What can hang from each mark
q180: q175 q247 q892 q903 q988
q247: q180 q690
q677: q41
q41: q482 q677
q988: q180
q289: q482 q903 q988
q175: q180 q623
q623: q903
q690: q247 q903
q903: q180 q289 q623 q690
q482: q41 q289
q892: q180 q289

Every row comes from one small tree of marks. The marks that hang from a mark follow it in brackets, in the order of their numbers. Every link used is in the known rows. Which tree was each row made from?
(in the rows, 128 means zero)
Known rows
q892(q180(q988) q289(q482)): [120 137 128 142  81  99 128 117  95 111 185 168  93 142 167 156 136 150
 116 156  98 129 115 147 128 137 159 109 118 117 153 165 108 127 114 133
 133  99  65 102 112 114  96 127 162 133 138 108 141 156 140 120  90 131
  60 135 145]
q677(q41): [128 124 146 131 133 150 121 116 146 130 134 116 135 124 131 125 134 140
 125 112 123 122 116 131 120 116 147 144 108 141 130 127 134 125 129 136
 150 125 141 135 145 128 147 136 118 133 107 138 114 129 143 117 145 137
 143 133 154]
q289(q903(q180(q175 q988) q623)): [132 118 105 135  80  75 153  92  87 132 142 161 113 115 131 142 117 105
 137 213 117 125 161 130 151 152 121  88 154 107 171 136 118 160 104  91
  97 135 101  79  97 106 114 117 164 143 156  95 149 154 107 156  91 151
 105 115 123]
q690(q247(q180(q988)) q903(q289 q623)): [122  71 111 117 100  77 159 126  65 152 123 185 140 133 127 117  96  99
  92 192 117 175 201  71 171 113 121  62  68  92 127 105  86 180  92 126
  88 180 144  83  92 186  90 150 178 101 123  81 177 205  73 107 119 154
 134 153  70]
q623(q903(q289 q690)): [123 122 117 110 129 108 171  93 102 134 108 146 141 155 160 147 121 131
 139 140 143 155 137 102 145 165 130 109 152 101 134  76  64 160 121 117
  93 146 113  89 134 113 138 126 141 139 126 104 145 170 125 143 122 123
 130 121 113]
q175(q180(q892 q988) q623): [132 114  90 100 124 125 143 118 111 102 106 155 112 106 194 169 112 120
 151 159 109 158 121  89 156 134 112 116 186 137 116 107  72 101  74  59
 135  97  77  63  81 113 168 114 147 131 139  86 147 165 170 188 109 185
  79 138 124]
q41(q482(q289(q988(q180))) q677): [107 138 183 155  95 126 111 122 183 118 153 112 146 125  97 126 177 123
 136  97 115  85 101 145 100 129 111 123  89 123  98 136 140 120 156 154
 205 110 135 170 177 111 154  95 108 124 137 151 107  94 109 110 146 116
 145 108 190]
q175(q180(q247) q623(q903(q289))): [130 121  74  87 137 141 185  87 103 120  82 148 137 129 201 174 107 114
 150 140 134 177 124  92 172 180 107 117 201 128 119  63  36 107  92  76
  94 111  80  62  98  97 179 121 135 141 107  87 153 178 172 171 107 158
  86 140 119]
q677(q41(q482(q289(q903)))): [110 123 169 153 118 135 116 107 163 123 157 103 147 119 121 132 155 128
 125 113 117  99 103 147 103 107 141 130  94 140 118 137 138 118 142 145
 176 122 145 154 176 108 160 125 108 119 112 151  98 111 124 114 150 122
 157 126 185]
q903(q180 q289 q623): [136 122  95  97 124  77 176  92 110 135 111 154 146 148 136 149 121  83
 143 200 143 153 156 123 132 147 127  81 129 106 160 105  89 159 126 105
  61 178 114  66  94 127 103 131 185 121 145  76 160 172  95 112  99 145
 121 136 107]
q41(q482(q289(q988))): [102 132 155 157 104 114 120 127 170 118 154 113 143 121 114 140 164 117
 120 122 115 102 100 149 111 122 124 114  98 131 115 148 123 114 139 148
 167 117 138 165 166 108 135 108 109 107 135 138 107 111 108 119 144 111
 138 114 167]
q988(q180(q892 q903(q289 q690))): [ 88 117 115 123 139  99 129  81  97 125 137 171 117 157 144 149 105 136
 150 183 119 164 154  80 156 126 149 122 135 102 101 111 116 174 113 111
  92 144 116  95 122 138 136 103 159 140 162 126 146 164 104 175 107 185
  98 127  85]
q41(q482(q289(q903(q180(q892)))) q677): [115 133 186 146  91 108 121 116 171 119 160 114 150 121 102 131 168 120
 146 114 119  87 114 136  94 119 101 105 102 119  99 130 144 127 153 135
 195 117 135 156 170 105 158 109 119 105 144 143 126  91 100 113 131 122
 151 113 184]
q903(q180(q175 q892 q988) q623 q690): [127 114  87 108 119  51 161  97  96 134 120 192 107 141 149 161  92 113
 171 228 110 187 182  81 185 156 126  78 158  91 173 100  76 170  69  73
  63 174 107  60  75 138 113 134 179 141 189  63 209 192 102 186  89 187
  92 106  62]
q903(q289(q482 q988) q623): [134 130 120 143  91  84 163  83 120 131 134 163 121 156 131 162 142 103
  99 176 125 134 120 138 128 139 143  98 127  84 162 141  95 141 132 134
  84 139  87  82  97 123  99 127 163 148 135  80 112 186 107 125 119 116
 106 123 139]
q690(q903(q180(q175))): [124 112 107 124 109 110 139 127 104 165 114 138 116 134 122 122 121 105
 122 164 138 145 163  96 157 146 107 100 127 125 147 108 120 158  99  98
 110 156 147 113  94 148 107 142 147 102 132 114 182 155 112 129 106 138
 120 125  81]
q903(q180(q247 q988) q289 q623): [126 115  94 101 117  69 174  91  94 108 122 193 138 145 149 160 115 109
 147 205 134 173 174 109 163 172 145  75 128  95 168  99  81 151  89 114
  46 162  94  55  76 138 104 122 186 146 156  55 183 189  85 128 103 179
  92 136  90]
q289(q903(q690(q247))): [121 117 133 156 102 102 135  99  82 130 157 161 142 113 107 128 118 140
 134 152 103 136 149 115 161 134 125 103 129  80 119 127 118 166 143 130
  91 132 116 119 142 116 135 115 144 132 137 115 140 155  95 140 118 119
 125 108 117]
q892(q180(q175 q903(q289) q988)): [114 123  95 124 101  96 143 116  93 160 150 173 101 138 186 156 121 138
 121 201 120 157 134 124 154 149 171  97 146 141 174 121 104 153  83 107
 106 108 105  76  80 122 105 146 157 142 153 106 162 164 143 161  86 179
  77 153  94]
q690(q903): [126 111 125 137 114 123 128 128 108 156 122 130 119 133 120 116 123 122
 115 137 137 132 143 100 139 129 109 113 115 122 135 118 122 146 117 122
 124 141 149 125 113 150 122 135 130 104 119 130 155 144 120 118 126 121
 129 132 102]
q289(q482(q41) q903 q988): [119 144 155 203  45  85 119  95 129 115 179 174 101 122  76 146 156 148
  75 142  84 102  93 165 141 138 136 112 130  64 136 185 154 126 165 151
 143  80  77 135 131  97  99  91 124 146 137  97  78 155  98 151 127  80
  85  82 172]
q677(q41(q482)): [118 123 158 143 132 151 118 118 161 125 144 110 144 120 122 134 142 132
 119 105 128 109 102 133 110 108 141 144 101 145 126 122 134 118 132 145
 168 126 149 151 168 123 164 130 104 132 103 144 109 120 140 118 158 122
 152 134 176]
q677(q41(q482(q289(q903(q690))))): [110 121 169 157 122 131 118 103 159 123 157 110 149 120 117 134 152 134
 131 113 113 107 107 141 112 113 140 128  97 129 119 130 129 125 145 147
 164 128 143 153 179 108 163 124 109 123 117 149 106 119 120 120 151 120
 155 119 175]
q247(q690(q903)): [123  94 123 131 124 137 131 131  91 153 131 157 140 125 112 110 108 115
 103 134 120 154 165  93 155 114 123  96  97 100 117 120 120 158 117 132
 117 152 144 128 122 162 138 144 135 105 121 125 148 163 105 122 144 123
 125 131  90]
q690(q247 q903(q180 q289)): [117  96 110 114 113 104 147 123  78 156 124 166 158 131 111 117 112 101
 107 161 132 172 182  77 169 128 119  77  82 101 114 100 105 181 111 119
  83 173 147 104 102 169  99 141 175  88 119  84 193 190  68  92 114 138
 132 136  69]
q175(q623(q903(q180(q988) q289(q482)))): [127 122  89  99 126 125 159 109 111 116 109 151 124 129 176 170 125 101
 132 153 125 150 123 101 127 153 127 111 168 122 144  88  79 122  99  88
 124 128  73  59  98  92 132 124 147 145 123  83 139 176 147 159 115 132
  83 116 124]
q289(q988(q180(q175 q892))): [ 99 136 120 142  92 113 126 104 123 130 139 154 106 132 135 138 131 137
 126 162 108 131 129 113 167 137 143 128 127 115 124 146 126 153 110 115
 131 109 117 121 121 130 114  93 143 140 147 112 131 149 131 166 118 170
  88 115 120]
q247(q180(q892) q690(q903(q623))): [115  70 117 111 113  96 154 133  85 154 130 182 125 130 126 108  78 112
  96 183 100 176 201  58 170  86 109  65  81  86 105 113 104 171  99 116
 111 173 161 105 107 192 116 160 156  75 134 112 169 177  97 139 134 162
 121 149  63]
q180(q175 q247 q892 q903(q289) q988): [102 109 108 111 106  76 156  96  83 119 142 212  98 157 206 190 111 153
 126 221 126 198 184  66 195 156 186  92 148 119 153 108  98 159   7 102
  71 114  92  63  50 157 124 146 153 160 174  75 195 207 121 215  86 252
  67 154  41]
q482(q289(q903 q988(q180(q175(q623))))): [ 96 134 135 156  79  99 126  90 130 128 154 126 122 120 132 136 159 116
 138 162  90 105 126 151 135 139 136 103 119 113 117 168 127 139 142 119
 147 109 101 122 137  86 115  91 141 119 152 128 102 127 107 148 107 146
 103  99 143]
q892(q180(q903)): [114 133  99 124 115 118 133 117 109 166 153 153 111 129 159 136 109 145
 126 171 115 153 112 124 139 131 146 113 143 140 150 127 113 142 125 119
 113 106 134 110 110 119 116 141 137 114 138 132 153 132 145 130 101 142
  87 146 105]
q988(q180): [ 98 125 120 131 137 127 115 104 117 120 129 137 119 139 122 123 116 124
 145 138 121 126 141 119 141 132 133 142 127 122 105 125 139 143 138 122
 133 134 117 125 142 127 135  95 141 149 138 142 121 125 116 148 125 150
 113 117 131]
q903(q289): [129 125 133 122 130 114 148 113 118 124 125 135 147 145 141 141 144 117
 123 138 144 129 133 132 122 134 147 111 115 115 127 115 115 142 133 135
  99 143 112 100 123 130 122 129 154 130 124 109 124 153 115 118 123 137
 135 145 127]
q690(q903(q180 q623)): [131 109  98 120 110  97 148 114 101 162 112 144 118 135 117 121 106  96
 128 180 137 149 160  94 147 137  96  92 124 115 157 112 104 158 111 100
  97 166 151 101  93 148 107 136 153  98 133 107 179 157 106 113 110 127
 121 127  88]
q41(q482(q289(q988(q180(q892)))) q677): [104 138 186 151  93 121 112 119 182 116 155 116 143 128 104 131 172 127
 140 102 113  90 103 134 102 120 112 120  89 122  93 136 139 123 150 147
 207 109 137 165 175 115 156  96 111 117 142 146 114  95 110 117 143 128
 141 111 185]
q289(q482 q903(q623) q988): [126 135 132 188  40  86 139  76 109 128 173 174  94 123 101 152 143 130
  84 178  90 106 107 146 143 139 125 104 148  67 161 178 125 141 142 129
 112  94  79 110 108  97  99 105 142 150 140 100  95 166 108 145 118  93
  80  88 163]

Write each row's tree
[114 139 138 155  64 106 135  91  87 102 168 147 121 124 134 140 149 138
 124 165 104 102 129 146 140 144 139 117 103 102 128 179 118 160 133 142
 117 109  89 120 147 110 113  81 157 131 129 122 109 152 127 122  97 136
  90 121 151]  q892(q289(q903 q988(q180)))
[132 124 111 134  90  86 153  88  95 134 143 150 126 116 116 133 115 108
 139 195 119 123 148 130 138 140 110  93 147 103 154 135 119 157 135 102
  92 138 117  94 116 104 118 114 158 123 144 107 142 140 104 132 100 127
 113 116 131]  q289(q903(q180 q623))
[136 129 114 126  99  90 169  90 115 137 122 152 139 144 141 150 137 104
 119 182 134 135 128 134 131 141 141  95 116 101 163 131  86 152 130 133
  79 144 111  79 107 128 108 119 164 137 132  82 122 174 117 117 118 135
 119 140 129]  q903(q289(q988) q623)
[117 127  80 119 117  94 153 101  91 190 143 169 109 140 163 147  91 126
 134 205 111 182 141 111 171 141 147  98 152 126 168 113  88 165 105 105
  82 136 131  90  97 125 115 158 150 131 150 111 178 167 139 158  83 154
  90 140  77]  q892(q180(q175 q903(q623 q690(q247))))
[ 99 125 167 160 108 135 112  98 162 120 161 112 142 118 116 131 156 133
 124 119 109  97 101 145 114 112 144 133  89 135 114 143 138 126 145 146
 177 116 140 156 179 108 156 106 112 126 116 151  94 115 120 120 151 129
 142 118 187]  q677(q41(q482(q289(q903 q988(q180)))))
[117 121 112 137 116 102 146 103 102 139 134 174 133 140 140 155 134 141
 119 181 119 166 135 106 157 151 155 105 130  97 143 120  92 168 111 139
  66 131 120 102 104 131 115 129 145 136 149 112 137 188 111 143 113 144
 105 125  78]  q180(q903(q289(q988) q690))
[112 103 131 121  90  98 141 130  89 120 155 173 140 114 128 121 106 135
 102 164  89 158 171  92 170 100 130  90  78  99  92 142 113 163 112 133
 117 136 134 123 131 158  99 131 159  96 127  99 153 168  95 121 115 157
 119 138 100]  q690(q247(q180(q892(q289(q903 q988)))))
[126 148 170 201  38  91 117  97 137 117 178 172 105 123  69 141 163 152
  80 127  85  94  92 163 133 142 128 114 125  59 132 181 159 127 172 155
 160  75  77 138 134  98 107  91 122 150 136 101  81 147 101 142 128  79
  91  81 183]  q289(q482(q41(q677)) q903 q988)
[121 103 100 114 114  95 140 110  93 116 123 190 115 123 169 156  98 149
 138 184 107 188 152  76 191 139 126 103 166 115 112 113  74 145  64  79
  96 107 110  91  79 145 148 125 152 125 160 100 169 183 123 177 102 193
  96 133  83]  q175(q180(q892 q903(q690(q247)) q988))
[129 115 148 147 106 106 135 117 117 149 127 143 124 154 105 129 143 118
  99 125 139 127 136 113 125 132 120 104 105  95 128 116 130 144 138 137
 129 145 120 113 112 150 117 135 141 117 119 111 138 162 101 113 126 107
 133 129 120]  q690(q903(q289(q482(q41(q677)))))
[120 126 112 115 122  86 170  90 113 127 113 166 134 162 135 156 121 125
 131 147 133 166 139 109 152 174 126  99 157  82 136  78  75 155 130 111
  91 153  98  87 123 108 117 124 151 136 138  83 154 182 100 145 114 109
 113  99 111]  q623(q903(q180 q289(q482(q41)) q690))
[123 128  86  92 120  76 173  89 110 143 116 170 113 148 151 157  88 105
 158 211 127 184 176  90 180 150 120  91 156 115 161 104  95 150  77  82
  67 163 125  80  80 140 117 143 162 125 162  72 207 166 114 167  85 191
  93 129  73]  q903(q180(q175 q247 q892) q623)
[132 139 170 183  78  93 118 100 133 118 167 155 110 135  73 138 146 137
  98 118 102  98 111 157 114 129 121 119 136  73 120 157 168 121 173 143
 162 102  80 132 138 101 127 111 123 151 135 117  88 133  97 146 122  81
 115  92 179]  q289(q482(q41(q677)) q903)
[111 150 124 152  53 103 150  87  76 126 193 173 119 121 161 148 134 171
 129 171  94 132 116 146 166 161 153  99 112 103 150 166  96 152 134 150
  90  85  93 113 135 105 106 101 156 116 126 104 156 150 144 110  83 143
  51 143 134]  q892(q180(q247) q289(q903 q988))
[130 125  95  96 136 140 162 108 113 130 103 128 136 129 182 162 123 101
 136 140 134 143 116 105 118 144 123 120 162 133 136  87  76 122 113  98
 127 130  94  69 119  93 148 125 133 140 109  98 127 162 163 154 120 128
 104 131 129]  q175(q623(q903(q289)))
[109 123 162 147 116 131 119 107 163 122 156 108 148 117 117 132 153 125
 128 120 116 104 109 144 107 112 137 124  96 139 120 133 136 123 140 138
 169 127 145 152 170 107 154 123 115 114 116 145 110 114 117 112 146 125
 151 122 178]  q677(q41(q482(q289(q903(q180)))))
[117 138 190 165  75 118 117 118 173 120 164 113 150 115  96 129 183 126
 130 105 112  75  98 152  97 129 107 111  95 115 107 144 140 124 160 154
 199 101 133 165 176 100 154  99 108 117 134 147 104  94 109 106 141 106
 147 109 197]  q41(q482(q289(q903 q988)) q677)
[108 128 108 125 124 130 139 115 101 151 158 171 129 127 146 128 100 157
 133 138 108 168 133 116 169 140 147 107 126 114 131 113 109 134 131 138
  99 113 127 119 125 134 132 137 135 119 129 115 172 137 132 127 121 146
  79 144 103]  q892(q180(q247(q690)))
[119 136 116 107 101  98 141 118 118 111 142 154 125 128 140 143 126 128
 141 171 115 147 143 107 148 133 126 101 119 118 127 139 113 150 106 104
 109 134 121 110 110 132 101 117 165  95 150  93 172 151 114 123  99 161
  92 125 103]  q903(q180(q892(q289(q988))))
[ 91 113 101 117 137  94 131  79  91 134 136 178 114 150 137 143  81 127
 152 197 107 177 164  72 167 116 136 119 135 102 107 118 109 176 106 105
  93 150 126  98 119 144 137 106 157 141 164 122 155 167 102 176 105 182
  99 119  80]  q988(q180(q892 q903(q623 q690(q247))))
[117 128  96 112 123 135 156  96 114 124 112 143 122 134 171 167 128 106
 126 143 122 140 110 105 128 148 128 125 164 118 132  98  82 125 116 101
 131 120  77  72 117  89 139 110 138 152 115  96 117 171 156 164 122 126
  85 116 136]  q175(q623(q903(q289(q482 q988(q180)))))
[136 113  75  95 121 136 160 112 104 111  87 148 116 109 203 166 112 112
 145 150 121 156 119  98 156 167 105 120 203 142 132  86  47 103  75  59
 138  96  74  59  88  93 170 112 135 147 122  92 137 169 179 182 111 157
  85 128 136]  q175(q180(q988) q623(q903))
[128 118  92  99 121 123 154 106  95  84 117 172 115 115 206 181 109 136
 159 159 107 174 135  84 176 153 122 113 175 127 113 108  59 100  59  76
 109  96  62  65  82 119 171 110 149 135 135  76 168 180 169 184  98 201
  58 145 110]  q175(q180(q247 q892(q289) q988) q623)
[128 124  83  94 129 135 152 119 113 121 105 142 123 115 176 157 114 106
 144 152 121 150 124  98 131 151 116 117 169 137 144  90  81 120  95  85
 135 123  94  72 105  93 140 119 134 139 124  93 146 158 159 160 117 138
  87 116 119]  q175(q623(q903(q180(q988))))
[114 134 106  98 115  94 156 107 107 120 133 163 119 145 156 156 114 128
 152 178 125 173 172  97 179 154 135 101 134 121 134 116 109 150  76  98
  84 145 114 103  97 139 114 136 160 114 153  86 202 162 118 156  82 192
  86 131  76]  q903(q180(q175 q247 q892(q289)))
[ 91 126 111 129 138 123 130  93 108 126 126 151 110 152 135 137 109 128
 149 148 124 150 162 109 177 159 145 141 140 121 116 109 132 144 105 119
 109 137 109 119 127 134 140 107 138 169 142 129 150 141 121 179 111 180
  97 120 105]  q988(q180(q175 q247))
[112 123 128 116  98  87 147 109  88  93 151 186  96 148 196 175 117 157
 142 180 116 169 179  89 186 153 167 105 128 121 143 133 103 140  25 111
 104 116  80  89  85 152 127 131 152 153 161  77 194 182 137 195  87 232
  69 146  80]  q180(q175 q247 q892(q289) q988)
[127 143 142 198  43  69 135  81 124 125 173 177  97 129  78 151 142 131
  81 169  86 108  99 165 138 137 128 103 136  60 155 185 137 130 163 145
 128  94  78 118 122  97  99  94 131 151 142  86  82 163 100 151 120  80
  86  84 172]  q289(q482(q41) q903(q623) q988)
[109 127 169 160 104 135 116 106 166 123 161 109 146 115 119 133 161 133
 119 116 111  98  97 148 110 111 143 129  91 136 122 144 135 121 142 149
 175 113 144 157 173 106 153 118 107 119 112 145  96 116 126 113 153 122
 148 121 186]  q677(q41(q482(q289(q903 q988))))
